In the rows, 128 means zero.
Known rows, with every way that one mark hangs from another
godi{nedobo}: [118 124 114  95 118 138 150  98 130 118 144 125 156 107 134 139 109 120
 127 124 107]
nedobo{godi golos}: [123 120 114 132 120 112  86 139 109 142 122 133 118 158 125 131 136 111
 126 125 136]
godi{golos nedobo}: [143 123 117 100 125 117 151  90 105 122 140 147 154 136 130 130 126  92
 128 108 100]
godi{golos nedobo nosit}: [143 125  96  77 160  73 156 111 111 121 124 131 171 133 136 154 121  86
 145 123 100]
nosit{nedobo}: [126 125 138 142 128 139 121 160 123 121 127 111 127 141 119 120 140 131
 136 117 150]
mamim{nosit}: [141 115 112 131 115 109 131 127 144 153 110 121 150 127 150 103 135 137
 117 117 158]
nedobo{golos}: [130 119 114 128 131 102 104 143 124 141 123 134 131 158 121 117 134 117
 126 120 133]
golos{nosit{nedobo{godi} vazu}}: [109  98 122 108 105 118 136 171 114 113 114 105 111 158 154 111 158 149
 111  97 217]
nedobo{godi golos{nosit}}: [121 106  80 135 115  98  92 138 127 163 116 136 131 165 140  97 143 120
  98 109 168]
nedobo{godi golos nosit{vazu}}: [ 94 119 117  93 143  55 122 163  88 127 108 118 101 167 132 139 131 122
 123  92 214]
mamim{nosit{golos nedobo vazu}}: [115  96 136  64 118  92 162 159 136  84 127  73 142 157 173 117 174 174
 140  99 228]
godi{golos{nosit{vazu}} nedobo}: [136  92 105  60 113  87 184 103 112 109 131 140 146 154 158 107 140 117
 104  85 163]
mamim{nosit{nedobo{godi golos}} vazu}: [125  76 132 129 109  59  85 167 103 125  99 102 114 177 142  92 158 105
 120  94 224]
golos{nosit{nedobo}}: [124 114 106 145 121 124 129 163 142 142 120 114 140 147 135  90 144 142
 109 104 181]
nedobo{godi{golos{nosit}}}: [141 115  99 144 120 105 117 121 110 153 116 153 126 164 142  99 158 102
 100  99 158]
sidi{mamim}: [130 139 129 161 121 134 150 115 128 101 165 114 106 154 133 145 159 141
 139 131 104]
nosit{vazu}: [121 111 147  84 122 113 155 139 114  96 125 118 108 138 143 136 133 143
 130 121 161]
golos{nosit}: [126 117  95 134 123 115 135 129 148 150 122 130 141 132 143  96 135 134
 102 113 158]
nedobo{godi nosit{golos vazu}}: [ 75 126 130  58 147  69 156 137 107  93 134  90 113 141 157 159 148 145
 135  98 227]
sidi{mamim{vazu}}: [125 109 154 141 123  91 152 111 115  71 163 109  81 160 135 138 160 122
 136 120 144]

Rows
[118 119 126  59 150  63 188 115  85 108 129 132 134 145 136 139 120 104
 125  82 178]  godi{golos nedobo{nosit{vazu}}}
[120 108 126  86 110  90 185 112 141  61 166  77 121 169 187 140 196 178
 142 108 185]  sidi{mamim{nosit{golos vazu}}}
[135 110 134 121 104 103 175 126 131  90 145 100 110 163 171 129 174 170
 132 111 164]  sidi{mamim{nosit{vazu}}}
[106 116 121  24 163  57 170 144 133  65 131  80 141 140 169 174 151 149
 159 131 178]  godi{nosit{golos vazu}}
[120 117 120 145 119 124  79 172 103 135 120 118 119 173 116 123 150 117
 134 115 159]  nosit{nedobo{godi golos}}
[ 96 117 119  32 151  68 150 143 120  67 128  82 131 140 173 185 156 142
 158 133 183]  nedobo{godi{nosit{golos vazu}}}
[133 105 141 137 102 110 171 160 123  85 144  82 107 178 161 121 184 172
 141 101 185]  sidi{mamim{nosit{nedobo vazu}}}
[114  91  99  94 107  82 118 150 114 127 114 126 113 173 154 107 153 134
 104  98 200]  nedobo{godi golos{nosit{vazu}}}
[148 108 108 154 132 104 130 157 117 142 115 135 134 174 130  81 167 116
 110  88 176]  godi{golos{nosit{nedobo}}}
[147  92 145 115 106  93 133 164  86 117  99 115 119 181 154 108 181 123
 128  88 207]  mamim{nosit{nedobo{godi{golos}} vazu}}
[118 106 135 100 109 100 179 144 138  58 165  61 119 183 179 133 205 185
 151 101 205]  sidi{mamim{nosit{golos nedobo vazu}}}
[137 113 130  78 153  57 141 150  81  97 103 126 114 163 149 164 156 101
 146 121 157]  nedobo{godi{golos nosit{vazu}}}
[118  88 133  74 125  56 144 108 143  89 125  91 137 135 172 111 160 131
 126 107 216]  mamim{nosit{golos} vazu}
[138 122 123 176 110 127 146 148 138 119 148  93 126 169 146 114 180 158
 138 109 156]  sidi{mamim{nosit{nedobo}}}
[142  92 129 113 124  89 153 168 103 110 113 125 117 185 145  90 172 129
 114  81 207]  godi{golos{nosit{nedobo vazu}}}
[135  72 132 121 120  46 105 168 118 123 104 103 127 176 138  80 152 114
 121  92 225]  mamim{nosit{nedobo{golos}} vazu}
[123  88 125 104 102  87 107 182 104 126 102 101 121 184 153 104 162 142
 127  95 221]  mamim{nosit{nedobo{godi golos} vazu}}
[105 116 119  88 155  45 141 164 101 124 112 120 113 165 129 127 124 131
 124  90 209]  nedobo{golos nosit{vazu}}
[ 76 122 116  18 149  67 199 107 121  78 152  89 150 121 159 160 123 144
 136  92 203]  godi{nedobo{nosit{golos vazu}}}
[117 102  96  27 147  49 156 142 118  94 124 106 160 145 149 162 114 118
 147 119 148]  godi{nedobo{golos} nosit{vazu}}
[ 86 125 127  55 159  61 175 138 119  85 137  91 122 138 154 148 142 153
 138  97 224]  nedobo{nosit{golos vazu}}
[ 83 138  96  60 156  82 173  98 135 115 156  97 167 109 145 150 113 130
 133 100 172]  godi{nedobo{nosit{golos}}}
